Each row comes from the steps of one walk. Every step used is in the known rows, and no mark comes twice. Write the walk behind each row, first mark first.
Known rows:
gopob-kudan-nirig: [+2.15 -6.79 +1.99 -2.78 +4.45 -1.62 -0.20 -0.85 +7.03 +0.15 -1.72 +0.17 -2.36 +5.70 -1.57 -0.42 +0.80 -1.14 +0.25 +0.72 -3.58]
nirig-gebe-guzaz: [+0.11 +3.53 +1.56 +3.83 +0.40 -0.05 -4.12 +1.68 +1.27 +1.00 +1.73 -2.77 +1.44 +0.52 -1.62 -3.57 +0.01 -0.54 +1.60 -2.09 +0.80]
guzaz-natez: [+0.13 +2.09 -0.19 -7.59 -8.26 +1.02 +1.04 +0.54 +1.30 +1.31 +5.54 +0.53 +0.24 -0.09 +3.83 -1.92 +1.22 +1.10 -1.12 -2.23 -0.11]
fitu-natez-gopob-kudan: [-1.30 +0.22 +4.13 +1.73 +6.68 +0.64 +1.97 +0.88 -3.88 -3.82 -3.08 +1.79 -0.37 +0.99 +1.37 -1.69 -3.88 -1.51 -1.88 +5.10 -1.98]
fitu-natez-guzaz-gebe-nirig-kudan: [+0.30 +0.67 -0.87 +0.58 -0.72 +1.21 +3.70 -1.33 +2.12 -2.73 +0.47 +2.47 +1.03 -3.03 +1.99 +4.81 -1.46 -0.21 -1.29 +3.67 -3.11]
nirig-gebe-guzaz-natez-gopob: [+0.06 +3.96 +0.59 -4.95 -0.06 +0.62 -1.09 +0.96 -4.66 +2.44 +1.51 -1.13 +2.20 -4.86 -0.36 -6.60 -2.26 +0.56 -0.76 +0.91 +2.95]
kudan-nirig-gebe-guzaz: [+1.46 +0.36 +0.87 +1.64 +1.16 -0.69 -4.53 +0.19 +3.54 +2.30 +1.03 -2.94 +1.42 +1.00 -3.66 -4.04 +0.61 -0.89 +2.42 -2.32 +0.20]
gopob-kudan-nirig-natez: [-0.12 -1.42 +0.99 -0.24 +2.16 -2.76 +5.05 -0.63 +2.08 -1.60 -3.02 +0.87 -4.10 +2.23 +6.26 +3.13 +5.09 +0.14 +1.67 +3.09 -3.36]
natez-guzaz-gebe: [+1.17 -5.06 -2.12 +1.16 -2.53 +0.37 +1.02 +1.73 +3.67 +0.49 +2.84 +0.38 -0.81 +0.78 -2.75 +8.01 -1.02 -0.61 -2.20 -2.03 -2.21]
kudan-nirig-gebe: [+2.17 -6.20 +0.81 -4.05 +1.61 +0.85 -0.89 +2.15 +4.34 +1.01 -0.35 -1.75 -0.55 -1.88 -1.70 +0.62 +2.32 -0.19 +1.35 -4.35 -0.43]
gebe-nirig-natez-guzaz: [-0.38 +0.76 -3.56 +0.85 +0.61 -2.07 +1.01 -1.77 -4.88 -2.81 +0.86 +1.41 +1.75 +7.25 +2.93 +6.39 -0.84 +0.95 +2.47 +4.19 +0.80]
gopob-kudan-nirig-gebe: [+1.93 -4.09 +2.41 -2.62 +3.91 +0.69 -0.48 +1.39 +4.29 -0.37 -3.24 -0.63 -1.12 +0.46 -1.43 -0.83 +2.22 -0.86 +0.75 -3.53 -2.05]
nirig-gebe-guzaz-natez: [+0.48 +7.22 +0.14 -4.06 -7.85 +1.25 -1.69 -0.61 +0.68 +2.26 +4.11 -0.88 +2.01 -0.62 +1.20 -6.68 +1.24 +0.31 +0.29 -3.65 +0.49]
natez-gopob: [-0.43 -4.11 +1.25 -2.67 +5.06 -0.35 -0.04 +3.76 -3.37 +0.75 +1.52 -1.12 -0.21 -3.45 +0.31 +0.53 -2.93 +0.76 -1.31 +3.28 +2.58]
gopob-kudan-nirig-natez-fitu: [-1.37 -1.36 +0.05 +6.47 +4.66 -2.14 +0.92 -0.68 -2.90 -0.80 -4.62 +3.83 -6.02 +1.40 -0.31 +4.18 +4.23 +1.25 +0.28 +0.97 +2.54]
fitu-natez-guzaz-gebe-nirig: [-0.10 -4.07 -3.70 +2.76 -6.35 +0.16 -1.39 -2.84 +3.06 -2.82 +3.76 +1.55 +3.44 +3.45 -3.95 +1.81 -2.88 -0.99 +1.18 -0.03 -0.51]
natez-gopob-kudan-nirig-gebe: [+1.95 -3.88 +2.41 -2.94 +5.92 +0.70 -0.38 +1.61 +2.26 -0.03 -4.10 -0.82 -0.89 -1.13 -1.95 -1.61 +1.09 -0.84 +0.41 -2.17 -1.36]
kudan-nirig-gebe-guzaz-natez: [+1.25 +5.13 -0.34 -5.68 -7.33 +0.85 -1.87 -1.87 +2.21 +3.12 +3.47 -1.06 +2.07 -0.18 -0.26 -7.29 +1.56 +0.01 +0.83 -3.84 +0.17]
guzaz-gebe-nirig-natez: [-1.89 +0.80 -1.85 +3.66 -5.79 -2.00 +3.84 -0.42 +2.01 -2.96 +0.97 +1.27 -1.99 -0.58 +5.51 +3.07 +4.27 +0.68 +1.89 +1.45 -1.60]
gebe-guzaz-natez-nirig: [-1.72 +6.29 -2.50 -1.52 -4.53 +1.14 -1.29 -2.73 -3.61 +2.97 +0.18 -3.22 +3.41 +0.90 +1.91 -2.90 -3.11 +0.92 -1.89 -1.29 +1.80]
gopob-kudan-nirig-gebe-guzaz-natez: [+1.18 +6.58 +0.86 -4.27 -5.54 +0.75 -1.51 -2.33 +2.26 +2.12 +1.42 -0.33 +1.52 +1.47 +0.03 -8.29 +1.31 -0.44 +0.46 -3.18 -1.28]

Which walk is each row?
[-1.61 +2.78 +2.90 +4.36 +5.17 -1.27 +3.03 +0.30 -1.38 -3.75 -5.07 +2.23 -2.67 +1.35 +2.73 -1.92 -0.26 -0.69 -1.54 +4.70 -2.74]
guzaz-gebe-nirig-natez-gopob-kudan
[-0.93 +2.90 +0.80 -1.37 +4.67 +1.36 +4.21 +1.25 -1.53 +0.22 -2.92 -1.15 -0.78 -4.26 +6.22 +5.69 -1.29 +1.36 -3.68 +3.29 -1.62]
natez-nirig-kudan
[-2.57 -0.05 -2.10 +9.15 -0.70 -1.64 +0.14 -0.47 -2.61 -1.79 -1.78 +4.10 -4.69 -0.60 -0.95 +4.34 +3.79 +1.59 +0.46 -0.10 +4.00]
guzaz-gebe-nirig-natez-fitu
[-0.08 +3.22 +0.43 -4.54 -0.69 -0.09 -0.88 +0.51 -4.27 +2.65 +2.53 -1.03 +2.14 -3.44 +0.24 -5.98 -2.94 +0.66 -1.02 +2.12 +2.92]
gebe-guzaz-natez-gopob
[+0.06 -3.67 -2.39 -1.27 +0.45 +1.01 +0.49 -0.99 -6.16 -2.58 +3.53 +0.89 +4.00 +4.48 -0.58 +7.61 -5.22 -0.68 +0.92 +3.15 +0.54]
fitu-natez-guzaz
[+0.10 +6.19 -0.24 -4.00 -8.17 +0.29 -1.58 -1.27 +1.18 +2.47 +5.73 -0.71 +1.68 +1.27 +1.61 -5.90 +0.38 +0.46 -0.06 -1.73 +0.26]
gebe-guzaz-natez
[-0.77 +4.96 +0.26 +4.39 +0.77 +0.46 -4.23 +0.32 -1.31 +1.62 -0.60 -3.90 +2.74 +0.30 -1.64 -3.29 -1.70 -0.28 +0.70 -2.15 +1.55]
natez-nirig-gebe-guzaz
[-0.30 -3.75 +0.22 -3.38 +5.20 -2.07 +3.10 +1.52 -3.69 +0.92 -1.58 -0.70 -1.48 -4.52 +3.24 +1.51 +0.58 +0.94 +0.64 +4.87 +1.66]
kudan-nirig-natez-gopob
[-0.17 +3.96 -0.03 +3.22 -0.01 +0.18 -3.48 -2.23 -2.21 +1.80 -2.26 +3.08 -2.18 +1.34 -5.11 -4.01 +1.85 +0.62 -0.60 -2.99 +3.59]
gopob-kudan-nirig-gebe-guzaz-natez-fitu
[+1.54 -4.18 +2.25 -2.82 +4.48 +1.59 +0.27 +0.77 +0.92 -0.99 -3.77 -0.26 +0.40 -2.30 -2.12 -1.58 -0.06 -1.39 +0.78 -1.63 -1.40]
fitu-natez-gopob-kudan-nirig-gebe
[-0.08 +2.21 -1.15 +2.17 -1.67 +0.13 -3.84 -1.81 -2.02 +2.73 -0.18 +2.41 -1.63 -0.32 -5.23 -3.31 +2.02 +1.10 -0.15 -3.87 +4.85]
kudan-nirig-gebe-guzaz-natez-fitu
[+2.18 -7.00 +2.19 -3.33 +7.19 -1.70 -0.10 -0.68 +4.09 +0.77 -3.10 +0.05 -1.64 +3.43 -2.44 -1.56 -0.70 -1.00 -0.17 +2.42 -2.14]
natez-gopob-kudan-nirig
[-1.60 +2.96 +4.08 +2.53 +7.81 -1.24 +3.35 +1.67 -3.62 -3.32 -5.02 +1.63 -2.97 +1.71 +4.61 -0.75 -0.31 -0.26 -1.68 +5.42 -2.43]
nirig-natez-gopob-kudan
[-1.53 -0.08 -0.39 -0.12 -0.16 +3.48 +0.56 +1.20 -4.75 -1.24 -2.01 -2.57 +3.10 -4.58 +1.20 +2.19 -2.20 -0.19 -0.48 -3.21 +1.18]
fitu-natez-nirig-gebe
[+1.17 +2.18 +2.03 +2.37 +4.49 -0.73 -4.00 -0.25 +1.52 +1.65 -2.05 -2.30 +1.35 +1.13 -4.12 -6.12 -0.61 -1.32 +1.58 -0.43 +0.05]
natez-gopob-kudan-nirig-gebe-guzaz
[+0.25 -3.85 -3.49 +2.52 -5.22 -0.60 -2.23 -1.90 +4.50 -1.87 +3.46 +1.15 +2.08 +4.62 -3.92 +1.44 -1.90 -0.42 +0.84 -0.46 -0.46]
natez-guzaz-gebe-nirig
[+0.62 +0.97 -0.53 +0.34 +0.34 +0.28 +2.78 -0.57 +3.66 -1.77 +0.14 +2.08 -0.23 -1.88 +2.01 +4.23 -0.29 +0.34 -1.54 +3.24 -2.93]
natez-guzaz-gebe-nirig-kudan
[-1.11 -4.65 +0.87 -2.24 +2.51 +1.29 +1.39 +1.90 -6.68 -1.21 +2.14 -0.28 +2.44 -5.89 +0.41 +1.10 -5.12 -0.39 -0.53 +4.50 +2.35]
fitu-natez-gopob
[+0.36 -2.78 -2.49 +2.30 -3.02 -0.33 +3.44 +1.17 +1.73 -0.26 +1.43 +0.88 -1.99 -0.28 +0.61 +9.13 +1.08 -0.24 -1.43 -0.60 -2.46]
nirig-natez-guzaz-gebe
[+1.21 -4.81 -2.96 +0.82 -2.42 -0.68 +3.33 +0.23 +3.27 +0.75 +0.73 +0.66 -2.01 +0.18 -0.71 +9.02 +1.60 -0.48 -0.90 -0.79 -2.92]
kudan-nirig-natez-guzaz-gebe
[-1.17 +4.52 +0.07 +4.60 -0.17 +1.29 -3.45 -0.63 -2.75 +0.67 -0.28 -3.51 +3.96 -0.85 -1.74 -3.09 -2.64 -0.86 +1.06 -1.73 +1.34]
fitu-natez-nirig-gebe-guzaz
[-0.95 +4.71 -0.60 +3.46 -2.21 +0.57 -3.68 -0.69 -3.75 +1.91 +0.43 +2.44 -1.80 -0.62 -3.90 -2.77 +1.60 +1.34 -0.67 -3.62 +5.19]
nirig-gebe-guzaz-natez-fitu
[-0.36 -4.17 -1.94 +3.30 -6.78 -0.35 -1.78 -0.55 +7.32 -1.76 +4.09 +0.78 +0.67 +1.79 -2.66 -0.45 -0.34 -0.37 +0.59 -1.68 -0.85]
guzaz-gebe-nirig
[+0.06 -3.28 -0.67 -2.20 -0.03 -2.74 +4.51 +0.09 +2.10 -0.15 -0.31 -0.22 -3.28 -0.12 +6.03 +4.61 +5.14 +0.84 +2.37 +2.07 -1.49]
kudan-nirig-natez
[-1.06 +0.23 +0.02 -0.30 +1.63 +2.34 -0.39 +2.55 -2.55 +0.13 -2.45 -3.17 +1.39 -2.76 +1.09 +1.61 -0.73 +0.65 -1.12 -4.04 +1.42]
natez-nirig-gebe
